Known rows, with every way that one mark hangs from another
K_466[K_68[K_36[K_265[K_138[K_663]]]] K_654 K_904 K_970]: [ 12   0  18 -10   0  17  -1   1  -8 -29  18   9  18   9  22   0   5  13
  12 -39  25  -4 -17   5 -12  24   1   9   7 -13  12  24  13 -10  23  -4
  42   8  -1 -10  26  -6  -4  26  -2]
K_466[K_68[K_36[K_265[K_138[K_804]]]] K_904 K_970]: [-24  -7  17  -8   3  16 -12   5   1 -17  14   0  16  13  30  -1   0  15
   4 -43  24  -7  -8  12 -10  22   1   0  20 -11   6  17  11 -12  17  -4
  36  10  -4 -10  26   2   2  23   6]
K_88[K_654[K_466]]: [  7   8  29  -1   2  -1  -8 -12  -2 -13  -6   2   6  -7 -10  -3   2  -7
 -22   5  10 -13  -1  19  -3  -6  -8 -10   1  15   4  12   9  -5   7  -7
  13   7  -1 -15  -3  -2   2   9  -9]
K_155[K_466[K_654 K_904] K_997[K_663[K_138]]]: [ 48   4  25  14  -4   4  -7 -42 -10  -7  20   4  -9 -13  -2 -11   5  21
  -5 -46  20  -9  -9   0   5   7   5   7   1 -15  -1  22   9 -17  39  -4
  19   6  -6 -15  10 -19   3  13 -19]
K_138[K_265 K_663]: [  6  12  20  10  -1   3   1  -5  -6  -8   5   4   2   1   9  -6   7   1
   6 -31   9  -5  -3   0 -14   7   9  -2   9   5  -5  14   6 -11  18 -14
  21   7 -11   0  15 -18  -1   1  -9]
K_88[K_654[K_466[K_970]]]: [  1  13  30  -2   4  -2 -11 -11   1 -16   3   2   8  -5  -6  -3   1  -2
 -22  -7  14 -16  -1  21  -6  -7  -8  -8   3  13   0  10  10  -7   4  -5
  18   8  -1 -15   3  -3   0  11  -6]
K_36[K_265]: [ -8   4  11   1  -3   6  -9  14   1  -9   1  -4   5  -6  13  -3   1 -10
 -13  -1  19  -6  -3   2  -4   4  -6  -3  11  22  -5   9  -1  -2   7  -9
  10   5   5  -5   2 -10   8   7   1]
K_955[K_466[K_68[K_36] K_654 K_904 K_970]]: [ 30  -2  29 -16   0  12 -13  -8  -6 -17   9   2   3   9  13   0   1  28
  -7 -33  20   3  -9  33 -13  15   5  -3 -11   2   6  16  21  -7  17  -5
  31   6  -2 -14  25   4   0  24  13]
K_138[K_663]: [  5   8  16   3   1   2   8  -5 -10 -15   0   3   3  -6   4   0   6   2
   7 -14  11   3  -5  17  -5  -7   5  -1   1   2   3  14   6  -7  13 -12
  11   7 -15   0   7 -23   8   2 -10]
K_904[K_466[K_68[K_36] K_654 K_970]]: [ 23   2  31  -7   4  10  -1  19  -5 -21  13  10   7   0  -1  -8   6  12
   4 -37  20   3  -7  10  -3   5   2   0   5 -13   1  12  21 -11   8 -10
  29   7  -1 -12  23   6  10  25   9]
K_155[K_466[K_654]]: [ 38   5  25  -1  -4   9   2  -3   4  -8   7   4  -3  -5 -10  -7   8   5
 -14  -7  13   0  -9  12   2   1  -3  -1   1   6  -4  14  10  -9  20 -14
  11   5  -5 -15  12 -12   7  14 -10]
K_570[K_648[K_138[K_663]]]: [  9  11  22   2   3  -5   8 -13  -8  -6 -12 -10   3  -3  -1   4   5   0
  15 -13   4   0  -2 -12   0  14  13   1  30   2  -1   9   4  -4  15 -11
   5   9  -8  -1  10 -15   0  -3 -18]
K_663[K_138[K_265 K_804] K_997]: [ 15  16  12  29  -5  17 -17 -13   7  24 -11  -4 -14   8  13 -17   5  -5
  13 -34   5  -8  -4  10  -8   2   4   9  15 -24 -22  18  18 -12  27   1
  20   6  -4   3  16   1  -2   1  -9]
K_654[K_466[K_68[K_36[K_265[K_138]]] K_904 K_970]]: [-21   1  22 -11   4  14 -11  -7  13 -24   9   4  11   4  20  -1  -1  12
  -8 -32  24 -16  -4  13  -9   6  -1  -9  36 -15   7  19  12  -8  17  -5
  32   9   5 -22  19   0  10  20  -3]
K_68[K_36 K_466[K_654 K_904]]: [  7   3  21  -8  -4   3 -19 -22 -21   2 -11   6  14   2   2  15   1  11
  14  12  19  13  -8  33 -11  15  -2  -5  -9 -16   5  13  19  -5  29 -14
  28   6  -4  -7  18   3   5  19  -9]
K_155[K_466[K_970]]: [  7   9  23  -1   0   4  -6  -3  10  -7  18   0  -2  -2  -1  -5   4  13
 -16 -26  19  -5  -3  19   0  -4  -2  -6  11   5 -12   8   8 -11  12 -14
  10   7  -8 -12  18 -20  11  12   0]
K_197[K_466]: [ -6   7  18  12   0   4  -1  -5  15  -7  -7  -1  -1  -2  -1  -7   6   3
  -3  14  14  12  -4   5   1 -14  -2  -7   3   8 -11  10   6 -13  10 -14
   5   6 -11  -5   8  -5  18   6  -5]
K_88[K_654[K_466[K_68[K_36[K_265[K_138]]] K_904 K_970]]]: [ -5   5  29  -6   5   9 -12 -12   1 -24   6   2  15   2   8  -1   0   0
 -17 -21  21 -20  -6  15  -7   8  -6  -6  13   5  10  17  10  -8  14  -4
  28   9   3 -20   6  -3   0  21  -4]
K_795[K_804]: [  2  -3  13  11  -2 -12   0   6   1  -7  -4  -5   3  -7   3  -4   1   3
   3  18   9  -1   1  -8   1  -1  -6  -5   7   7  -5  13   5  -4  19  -8
   8   7  -8 -10  12  -5  10   8  -9]
K_36[K_68[K_466[K_654 K_970]] K_265[K_138]]: [ -1  37  15   2   9  18 -15  13  10  -9  -3  -7  17  -2  38  -4  -1  -8
  -6 -18  24 -14 -12  21  -4  -3  -6   7  19  18  -5  12  10  -5  20 -10
  17   6   7 -11   5 -27  15  20  -1]
K_36[K_68 K_265]: [-14  25   5   4   3  15 -16  30   3  -8 -10  -9   8  -7  28  -9  -2  -8
 -17 -11  21 -10  -7   5   1  -6 -11  -4  13  40  -6  14   4   0   7  -7
   9   5   1  -6   2 -24   8  12   9]
K_405[K_466[K_654 K_904]]: [ 15   3  27   0  -3   4  12 -10   2 -14  -6  -2  -1  -9  -4   0   7   7
   6  12  23   4 -11   0   8  13   3  -3   1   9   4  17   7  -7  20 -12
  23   5  -5  -7   8 -16  -2  17   1]
K_405[K_466[K_654]]: [ 16   6  26   2   0   9  14   5   8  -9  -5  -4  -1 -11  -7  -5   8   3
  -2  12  17   8 -11  13   7   5   2  -2   2   9   0  15  10  -7  13 -15
  16   6  -5  -9   5 -19   3  14  -1]
K_405[K_466]: [ -7   4  23   4   2   6  11   4  10  -4  -6  -8  -3 -10  -4  -3   6   5
  -3   9  19   7  -4  18  10   1   4  -9  11  11  -3  12   7  -7   8 -17
  10   7  -8  -7   3 -24  10  10   4]
K_197[K_216 K_466[K_654]]: [ 27   1  24  18  -5  15  -4   4  24 -21  -9  -3   0  -7   0 -15  10   2
  -5  12  15  20 -11  14  -1 -14   0  -5  -8  16 -13  13   6 -18  13  -8
  11   4 -10  -1   0   7   2  10 -11]
K_955[K_466]: [ 19   4  26  -5   1   6  -9  -9   0  -2  -5  -9  -8  -2   5  -2   1  11
 -17 -12  13   1   1  33  -6  -4   5  -8  -7  19  -2   6  12  -3  10 -11
   5   5  -3  -9   6  -9  11   7   7]
K_997[K_663]: [ -2  -2   7   5  -2   7   3 -18 -11  -1   1   4   2  -9   2   0   3  15
  -3 -18  13   0  -4   7  -6  -1   6  -1  -1   8   8  12   4 -12   7 -11
   9   7 -14  -4   5  -8   6   4  -7]
K_571[K_97 K_466[K_68[K_36[K_265]] K_654 K_904 K_970]]: [  9  10  18  -7   7  13 -20  12  36 -43  15   7  18   7  -2   7   2  15
  -8 -18  12  -9  -7  19 -14  15  -5   7  32 -11   6  20  15 -19  14  -9
  34   7  12  -9  21  17   8  24   1]
K_997[K_663[K_138[K_265]]]: [  3  10  11  17  -3  14  -7 -24  -6   8  -1   3  -6  -2   5  -6   3  11
   4 -33  12  -8  -4  -2 -10   8  10   3  10   2  -7  15   9 -16  14  -7
  15   6  -8  -3  10  -5   0   1  -7]
K_88[K_654[K_466[K_68[K_36[K_265[K_138]]] K_904]]]: [  1   0  29  -5   4  10  -8 -13  -2 -21  -3   2  12   0   3  -1   1  -6
 -17 -10  18 -18  -6  14  -4  10  -5  -7  12   7  13  19  10  -6  16  -6
  23   8   3 -21   0  -3   2  19  -7]
K_466[K_68[K_36[K_265[K_138]]] K_654 K_904 K_970]: [ 10  -3  19 -12  -1  17  -7   3  -2 -22  16   7  18  10  20   0   3  11
   8 -30  25  -4 -15   3 -11  28  -2   7   9  -9   9  21  13 -10  19  -3
  42   8   4 -11  25   2  -5  28   1]
K_570[K_648]: [  6  -1  22  -5   0 -11  -3   2  -5   5 -10  -5   5  -7  -6   1   2   0
   4   4  10  -1  -1   2   0  16   1  -6  21  10  -3   3   2  -5   8  -8
   7   9 -10  -2  10  -5  -5   3 -13]
K_648[K_138[K_265 K_663[K_997] K_804] K_570]: [ 17  11  21  16  -1  14   1 -22  -3   5   1 -19  -7  20  17  -8  12   4
   8 -72  -4  -8  -2 -29 -10  -7  28   8  37  -7   5  18  13  -8  24 -12
  19   7  -4   3  23  -1   4  -8 -18]
K_571[K_466[K_68 K_654 K_904]]: [ 19  -3  22  -5   3   5  -5  -4  18 -31   1  11   6   1  -7   0   6   8
   1  -4  11  -4  -8  15  -6  18   7   3  15  -9   9  22  12 -12  14  -2
  27   7   8 -10  11  13  12  18   3]
K_571[K_97 K_466[K_68[K_36[K_265[K_138]]] K_654 K_970]]: [ 12  14  20  -4  13  23 -14  20  47 -36  15   3  18   7  -2   3   5   8
 -13 -20   7  -9  -7  29 -14   8  -3  11  39 -16   6  18  18 -20  11 -13
  25   7  14 -13  15  10  16  21  -8]
K_648[K_570]: [  7  -6  23  -8  -1   0  -5  -2  -3   6   4 -12   1   7  -5  -1   7   3
  -8 -20   9  -2   1  -4  -2  -8   8  -8  21  18   8   8   5  -4  -1 -10
  10   4  -2   2  11   2   6   2  -7]
K_795[K_970]: [-11  -7  21  -4   0  -8  -8  -3   7  -7   3   3   4 -11  -1   4  -1  11
  -9  11  15   1   3  25  -1  -1   4  -7   5   1   1  11   5  -5   6 -16
  15   8  -1   0   9  -2   3   6  -1]
K_904[K_466[K_654 K_970]]: [ 26  12  32   0   2  -1   1   5  -4 -21  10   5   1  -7  -3  -7   6   4
   3 -26  21  -5  -4  -6  -1  -3   0   3   0  -1  -3   4  13 -10  10  -8
  23   5   2  -7  17   0   8  17   4]

Rows
[ -1  10  22  12  -1   8   0   3  -4 -12   3   1   2   5  23 -12   5   6
   4 -46   4  -7  -5   5 -18   4  11   3  11  -3  -3  14  10 -15  27 -12
  25  10 -18  -3  21  -6  -3  -1 -12]	K_138[K_265 K_663 K_804]
[  7   9  28   7   1  13   1 -14  -2  -5   3 -20  -2  21  16  -6  10   7
   3 -67  -4 -10  -1 -32 -11  -2  28   5  40   4   6  16  11  -9  19 -14
  19   8  -2   1  23   3   4  -7 -16]	K_648[K_138[K_265 K_663 K_804] K_570]
[-16  28  15   0   7   1 -21  -5  -3  -1  -7  -3  11  -1  23   4  -4   9
   4 -12  23  -4  -4  29  -2  -3  -3  -8   9  13  -7  12  13  -6  14  -8
  18   6  -8  -2  15 -17  11  17  10]	K_36[K_68[K_466[K_904 K_970]]]
[ -8  12  22  -5   0  13 -22 -13  -8  -8   1  -1  20   7  30  11  -1   9
   8 -17  25  -1 -12  25 -16  16  -2   6   5 -18   5  10  16  -9  36 -12
  35   8   1 -12  22  -2   6  23 -10]	K_68[K_36[K_265[K_138[K_804]]] K_466[K_654 K_904 K_970]]
[-10  -5  21 -10   3  15  -7   6   9 -11  -3   6   6   0   1  -5   1   9
 -13 -11  10  -2  -1  32  -7  -5  -2 -16  29 -14   6  20  18  -5   8 -10
  20   9  -1 -21  12   5  16  14  -6]	K_654[K_466[K_68[K_36]]]
[ 10   7   9  15  -1   8   6  -5  -8  -7  -4   2  -2  -3  17  -8   7   5
  12 -36   4   3  -8  24  -8 -16   6   7  -2 -20   4  18  12  -9  27  -8
  15  10 -24   1  13 -16   7   0 -17]	K_138[K_663[K_997] K_804]
[ 21   5  31  -5   6  17   1  19   1 -25  14   5   9   0   9  -9   7   4
   2 -42  23  -5  -9   1  -3   7   2   6  12 -11   4  11  17 -11  13 -10
  28   7   5 -15  18  -1  13  27   5]	K_904[K_466[K_68[K_36[K_265[K_138]]] K_654 K_970]]
[  7  -3  26 -15   3   9 -16 -10  -3 -12   8  -3   1   9  15   2  -2  29
  -8 -38  21   2  -3  38 -11  12   7  -9  -2   4   3  13  19  -7  13  -7
  24   7  -6 -11  23  -1   6  20  19]	K_955[K_466[K_68[K_36] K_904 K_970]]
[ 29   3  25 -15   1  20 -13  16   1 -17  11  -1   4   6  18  -6   1  21
 -20 -36  18   2 -10  42 -14   7   2  -1  -5  10   1  15  21  -4  11  -9
  23   7   2 -18  19  -1   6  21  14]	K_955[K_466[K_68[K_36[K_265]] K_654 K_970]]
[  1  13  24  16  -2  14 -16  -1   7   9  -8  -6  -8   9  13 -15   3  -2
   5 -26   6 -10  -2   5  -9  10   4   4  20  -7 -21  13  15 -14  20  -2
  21   7  -3  -2  17   7  -1   1  -5]	K_663[K_138[K_265 K_804]]
[ 16  11  13  13   5  12  13 -27   1   0  -4  -2   0  -3   7  -2  10  -8
  16 -22  11  -2  -6  12  -1  -8   9   9   7 -18   8  15   7 -10  24 -11
   9   7 -10   1   1 -33  11   3 -23]	K_265[K_138[K_663[K_997]]]
[-16   9  23  -6   0  -3 -12 -21   9 -20   5   4   3  -3   7   2  -1  11
  -7 -15  22 -17   1   5  -7  -5  -3 -11  23  -4   1  12   7  -7  13  -2
  26   7   1 -13  17   1   6  11  -5]	K_654[K_466[K_904 K_970]]
[-21   3  19 -11   3  15 -13  16  14 -20  11   5  11   1  14  -6  -1  12
 -19 -29  18  -9  -3  29 -11  -5  -5 -13  33  -9   0  18  15  -5   6  -8
  26   9   3 -23  17   2  15  16   1]	K_654[K_466[K_68[K_36[K_265]] K_970]]
[ -5  20  19   3  12   3 -18   4  45 -28  10  -2   9   0 -12   7   2   8
 -13  -8   5 -10   4  27  -9  -6  -3   2  34  -4  -4   7  10 -20   3 -12
  13   6   7  -2  12   5  16   8  -3]	K_571[K_97 K_466[K_970]]
[ -1   8  13  18  -3  18  -8 -18  -5   6  -2   1  -5   1  14 -10   2  14
   3 -43   8  -9  -5   1 -12   7  11   6  12  -3  -6  15  11 -19  19  -6
  18   8 -13  -4  14   2  -1   1  -9]	K_997[K_663[K_138[K_265 K_804]]]
[-22  10  18  -6   3   3 -24  -6  -9   9   0   1  15   4   8  12  -2  16
   5  -5  18  13  -2  54 -13   1  -2 -10   2 -16  -6   6  20  -6  14 -17
  20   8  -8  -6  20  -7  15  15  -1]	K_68[K_36 K_466[K_970]]
[-30   9  15  -6  -1   1 -30 -10 -12  -4   3   0  17   4  22  15  -5  13
   4 -10  29   3  -5  32 -14  12  -4  -8   6  -6  -5   8  12  -4  23 -13
  28   7  -1  -7  21  -7  11  19   5]	K_68[K_36[K_265] K_466[K_904 K_970]]
[ -3   8  20  -3  12   2 -15   1  44 -38  16   5  10   6  -8   8   1  15
  -4 -18  10 -13   2  21  -9  10   2   1  42 -10   1  16  11 -22   5  -8
  24   7   7  -4  18  15  15  18   5]	K_571[K_97 K_466[K_68 K_904 K_970]]
[ 38  -2  33  -3   3   6   9  16  -3 -22   4  10   0  -5  -7 -12   8   0
   4 -20  15   0  -6   0   3   5   5   1   7  -4   3  13  16 -10   8  -9
  20   5   1 -12  12   8  14  21   5]	K_904[K_466[K_68 K_654]]
[ 14  12   9  23  -3  15 -12 -12   4  18 -16  -4 -13   2   9 -13   5  -5
  15 -20   6  -1  -5  22  -1  -9   1   9   8 -27 -15  18  18  -9  23   2
  12   7  -8   3  10  -3   6   1 -10]	K_663[K_138[K_804] K_997]
[  6   6  25   1   3  12   7 -14  -6 -10  -1 -21  -2  15  12  -2  10   7
   4 -54  -2  -4  -3 -19  -4 -12  24   5  33   2  12  16  10  -6  15 -12
  11   8  -6   1  17  -1  12  -6 -17]	K_648[K_138[K_663 K_804] K_570]
[ 11  11  25  -6  -1  -8 -14 -23  -9  -8   5   8  11   1   7  10   0  10
  13   0  22   0  -7  24 -10  12   0   1   1  -9  -3   9  12  -9  20  -7
  29   6  -1  -4  20   2   6  18  -3]	K_68[K_466[K_654 K_904 K_970]]
[ 10  27  17   0   6   8 -14   8  -3   1 -16  -1  10  -4  15  -2   0   0
  -1   5  14   2  -8  33  -2  -6  -5  -3   3  14  -4  15  17  -4  14 -11
  13   5  -5  -6   7 -15  13  16   0]	K_36[K_68[K_466[K_654]]]
[-18  -3  13  -9   2  16 -13  28   3 -11  16   3  15   8  17  -4   0  12
  -7 -31  19   2  -6  29 -10  11  -4  -5  17  -2  -4  16  13  -7   1  -9
  25   9  -2 -10  21  -3   8  19  11]	K_466[K_68[K_36[K_265]] K_970]
[-28  12  14  -5   1   7 -28   6  -7   1   4  -2  18   2  20  10  -3  10
  -3  -9  23   6  -4  45 -14   3  -5  -7   8  -5  -8   6  14  -3  16 -17
  21   7  -1  -9  17 -10  16  16   2]	K_68[K_36[K_265] K_466[K_970]]
[ -2  11  14   5   3  13   6   0   4 -17   2  -6   7  -5  20  -2   5 -13
  -2 -18  18 -11  -7   1  -4   0   2   6  16  10   4  12  -1  -6  18 -12
  10   7   0  -6  -1 -29  12   6 -13]	K_36[K_265[K_138[K_663]]]
[  1  38  14   4   9  14  -9  -3  -1 -23  -1  -3  17  -3  44   1   0  -3
   6 -29  28 -16 -15  12  -6  -1  -1   9  14  14   1  17   8  -6  31  -9
  23   6  -1  -8   8 -36  12  20  -4]	K_36[K_68[K_466[K_654 K_904 K_970]] K_265[K_138[K_663]]]
[-19  -4  23  -5   4   9   4   3   7 -13   7  -2   6   1   6   1   3  23
   7 -17  27   7  -8  23   4  17   6 -11  15  -4   0  19  14 -10  11 -13
  29   9 -11  -9  20 -17   4  23  16]	K_405[K_466[K_68[K_36] K_904 K_970]]
[ 11  12  13  23  -3   9  -2  -6  -5   0   0   3  -3   4  23 -14   7   3
  10 -52   3  -5  -6   8 -16  -3  11   6   7 -17  -4  18  13 -14  32 -10
  24   9 -19   1  20 -10  -3  -1 -15]	K_138[K_265 K_663[K_997] K_804]
[-11   0  24 -11   3   2  -7  -9  13 -25  11   9   5   1   9  -3  -1  14
  -6 -25  20 -15  -1  14  -6   3   1 -12  32 -10   2  19  11 -10   8  -1
  30   8   1 -18  20   7  10  17   2]	K_654[K_466[K_68 K_904 K_970]]
[-17   2  22 -11   4  13 -11   8  13 -16   8   7   9   2   7  -5   0  16
 -13 -26  14  -6  -1  33 -10  -6  -2 -14  30 -16   2  18  19  -7   5  -8
  25  10  -1 -21  19   4  14  16  -1]	K_654[K_466[K_68[K_36] K_970]]
[ 13   8  21  -7   9  11 -18   4  35 -38  13   8  16   8 -10   9   3  19
  -3 -14   9  -5  -5  24 -14  14  -2   5  29 -18   7  20  19 -21  13  -9
  33   7   8  -7  23  19   7  23  -2]	K_571[K_97 K_466[K_68[K_36] K_654 K_904 K_970]]
[  1   5  24   1   2  -2  -1  -4  -1   2 -16 -15   2   2   5  -1   3   1
   8 -11   2  -3  -1 -12   0  17  11   2  34   2  -3   5   6  -6  16  -8
   7  11  -6  -4  14   4  -2  -1 -16]	K_570[K_648[K_138[K_804]]]
